Each row was made from one small tree. The marks that hang from a mark follow it in brackets, in the order of their numbers. Every link used is in the known rows. Write each row's tree.
Known rows:
z906{z299}: [ 18.7 -32.9 -39.0  -4.7 -29.9  -1.8   5.9   4.3  -5.3  25.0 -65.0 -12.5
  26.7  -3.0 -15.3 -20.2 -25.3  25.9]
z51{z299{z534}}: [  8.9 -19.0 -42.9  13.5 -16.8   0.7  11.6  33.0 -28.9  23.5 -51.2 -16.1
  15.5 -11.1 -22.1 -19.2  10.8  31.9]
z51{z874}: [ 17.6 -11.1 -31.4  12.9  -2.1   3.5   6.1  19.0 -19.6  33.6 -32.7 -19.4
   1.6   6.6 -12.2 -46.2   8.6  33.4]
z874{z51}: [ 20.6 -13.3 -38.1  32.8 -10.8  10.0  -1.2 -13.3 -23.2  33.3 -24.3 -11.2
  24.9  21.1 -10.6 -26.4 -22.5  31.0]
z299{z51{z874} z534}: [ 33.2  -6.0 -30.2  59.2   9.4  17.5  15.7  32.6 -12.8  34.7 -27.8 -18.1
 -24.4 -11.9  -3.7 -26.4  -2.2  40.4]
z874{z51{z284 z299{z534}}}: [-15.9 -17.7 -17.9  37.2 -12.3  11.4   2.1   7.5 -46.2  29.1  -4.5 -13.7
   6.7   0.3 -12.2  -8.5  18.9  30.7]
z534{z299{z51}}: [ 31.5  -2.7 -47.2   1.2  -5.5   6.0  15.5 -17.8 -14.4  29.4 -42.1 -16.7
  21.8   2.5 -15.8 -20.9 -14.1  32.6]
z299{z51 z534}: [ 35.5  -8.2 -40.3  51.3  -3.8  15.7  11.5  13.9 -16.8  30.0 -54.9 -11.3
   3.7  -9.0  -5.3  -5.9 -26.4  40.0]
z51{z299 z874}: [  4.3 -22.5 -26.8  -8.4  -5.4  -1.5  14.5  15.0 -11.6  28.5 -21.4 -29.1
   1.2  -5.9 -16.4 -46.5  23.7  30.4]
z874{z51{z284{z663} z299}}: [ -1.8 -23.9   2.2  -5.1 -11.4  -1.3   7.2 -23.4 -42.5  26.0  31.6  -3.0
  21.9   9.6  -2.8   7.8  37.0  20.5]
z874{z51{z284{z400} z299}}: [-17.5 -24.7  -0.1 -15.5 -21.3   7.5   9.6 -22.7 -29.7  28.3   4.3 -10.5
  18.9  22.6  -2.1   6.2  20.2  22.0]
z299{z51{z284{z663}} z534}: [ 26.2  -6.1  -3.6  34.1  -1.5   9.2  11.0   7.1 -42.6  27.1 -11.7   6.3
  -0.9  -8.0   7.9  26.2  17.8  32.2]
z534{z299{z51{z284{z663} z874}}}: [ 17.6   1.5  -0.5  -5.4  11.0   1.9  19.9  -6.7 -36.8  31.3  26.6  -5.9
  -7.2   1.4   0.2  -9.7  50.7  26.4]
z906{z299{z51 z534} z349}: [ 33.8 -36.1 -32.8  25.8 -19.1   3.7  16.9  47.0  15.0  25.4 -57.5 -12.0
 -40.6 -25.5  -9.1  10.2 -42.3  23.0]
z874{z51{z284{z400 z663} z299}}: [ -3.0 -23.7  15.1 -26.7 -17.0  -0.5  16.9 -17.1 -38.8  25.3  33.9   4.2
  21.4  24.0   4.0  28.6  46.7  15.4]
z534{z299{z51{z284}}}: [  7.0  -1.3 -25.1  -3.1  -5.9   7.4   8.3 -30.4 -31.4  29.4 -29.8 -13.5
  17.3   2.2  -8.9  -9.9   2.0  32.9]
z534{z299{z51{z284 z874}}}: [  2.5   0.4 -16.3   5.6   7.0   9.6  12.4 -13.2 -27.3  34.2  -4.3 -21.1
  -9.3  -0.2  -6.1 -30.5  25.5  33.4]
z490{z299{z534}}: [ 45.8 -13.3 -41.2  34.5 -12.7   5.2  14.7  23.2  -7.8  34.1 -71.4  -5.4
  26.4  -5.3 -11.7 -12.5 -11.7  46.9]

Write each row's tree:
[-20.5 -21.7  -5.7 -12.5  -5.7  -0.5   6.8   0.8 -29.0  28.7  -9.3 -25.8
  -2.7  -6.4  -9.6 -33.8  39.8  30.6] : z51{z284 z299 z874}
[ 27.1  -6.3   8.2  13.4  -7.8  10.3  21.0  12.8 -39.3  26.7  -6.4  14.4
  -2.0   5.6  15.0  47.0  26.9  27.9] : z299{z51{z284{z400 z663}} z534}
[ 47.0 -12.1  22.9  21.3   5.1  11.1  37.2  15.4  -6.2  36.5  10.3   8.3
 -20.1  -2.5  23.1  36.4  44.2  40.6] : z490{z299{z51{z284{z400 z663} z874} z534}}
[ -3.9 -14.6   3.4   7.1  -0.6  -2.9  16.4  45.9 -50.9  25.5  18.1  -6.6
 -15.0 -12.5  -7.6  -7.8  75.0  24.9] : z51{z284{z663} z299{z534} z874}
[ 23.5  -3.5  18.9  21.6   5.0  12.8  25.7  32.2 -35.1  31.4  18.5   6.0
 -28.4   3.3  17.0  26.6  48.2  28.5] : z299{z51{z284{z400 z663} z874} z534}
[-14.7 -17.7  -6.3  14.1 -18.7  12.6  10.5  14.3 -41.6  27.8  -1.8  -5.8
   5.7  14.1  -5.6  12.0  27.7  25.2] : z874{z51{z284{z400} z299{z534}}}
[ -4.9 -15.2  15.7 -16.0  -7.1  -2.2  25.7  50.1 -46.5  25.1  22.3   0.9
 -15.1   1.5   0.1  14.3  84.1  20.8] : z51{z284{z400 z663} z299{z534} z874}
[ -1.0 -17.1   8.2   3.7 -16.0   4.9  18.0  19.4 -51.8  25.0  30.8   8.6
   7.6  16.4   1.4  33.5  54.6  18.0] : z874{z51{z284{z400 z663} z299{z534}}}
[ 16.8   1.1  11.3 -28.6   4.5   2.3  30.2  -1.6 -33.0  30.9  29.3   1.0
  -8.7  15.9   7.1  11.7  61.2  21.6] : z534{z299{z51{z284{z400 z663} z874}}}
[ 10.6 -11.8  10.7  -6.8 -13.9   5.0   8.7 -14.4 -47.6  30.0  23.3  14.1
  20.7  36.1   9.7  25.1  30.3  19.4] : z874{z51{z284{z400 z663}}}
[ -0.5 -17.5  -3.9  25.9  -7.9   4.4   8.6  12.4 -54.5  25.6  26.3   1.7
   7.0   2.5  -5.9  12.2  44.3  22.4] : z874{z51{z284{z663} z299{z534}}}
[ 44.7 -18.7  17.3  11.9   9.6   5.4  25.5 -27.4   2.4  37.8  10.9  -4.1
  -3.5  -9.3  19.3   8.9  25.7  43.2] : z490{z299{z51{z284{z663} z874}}}
[  4.8 -16.1 -33.9  23.3  -3.1   3.6  15.7  51.1 -23.7  28.4 -25.3 -24.1
 -11.6 -13.2 -20.0 -39.7  32.5  33.4] : z51{z299{z534} z874}
[ 23.3 -34.5  16.7 -13.5 -22.2  -1.8  26.6  46.1  -7.3  21.3 -11.0  13.2
 -42.0  -9.7  11.2  63.8   9.5  11.2] : z906{z299{z51{z284{z400 z663}} z534} z349}
[  9.6  -4.3  -8.7  55.9   8.5  19.2   8.8  20.9 -28.4  35.3 -17.5 -16.0
 -32.6 -13.0   3.9 -14.6  13.8  40.8] : z299{z51{z284 z874} z534}
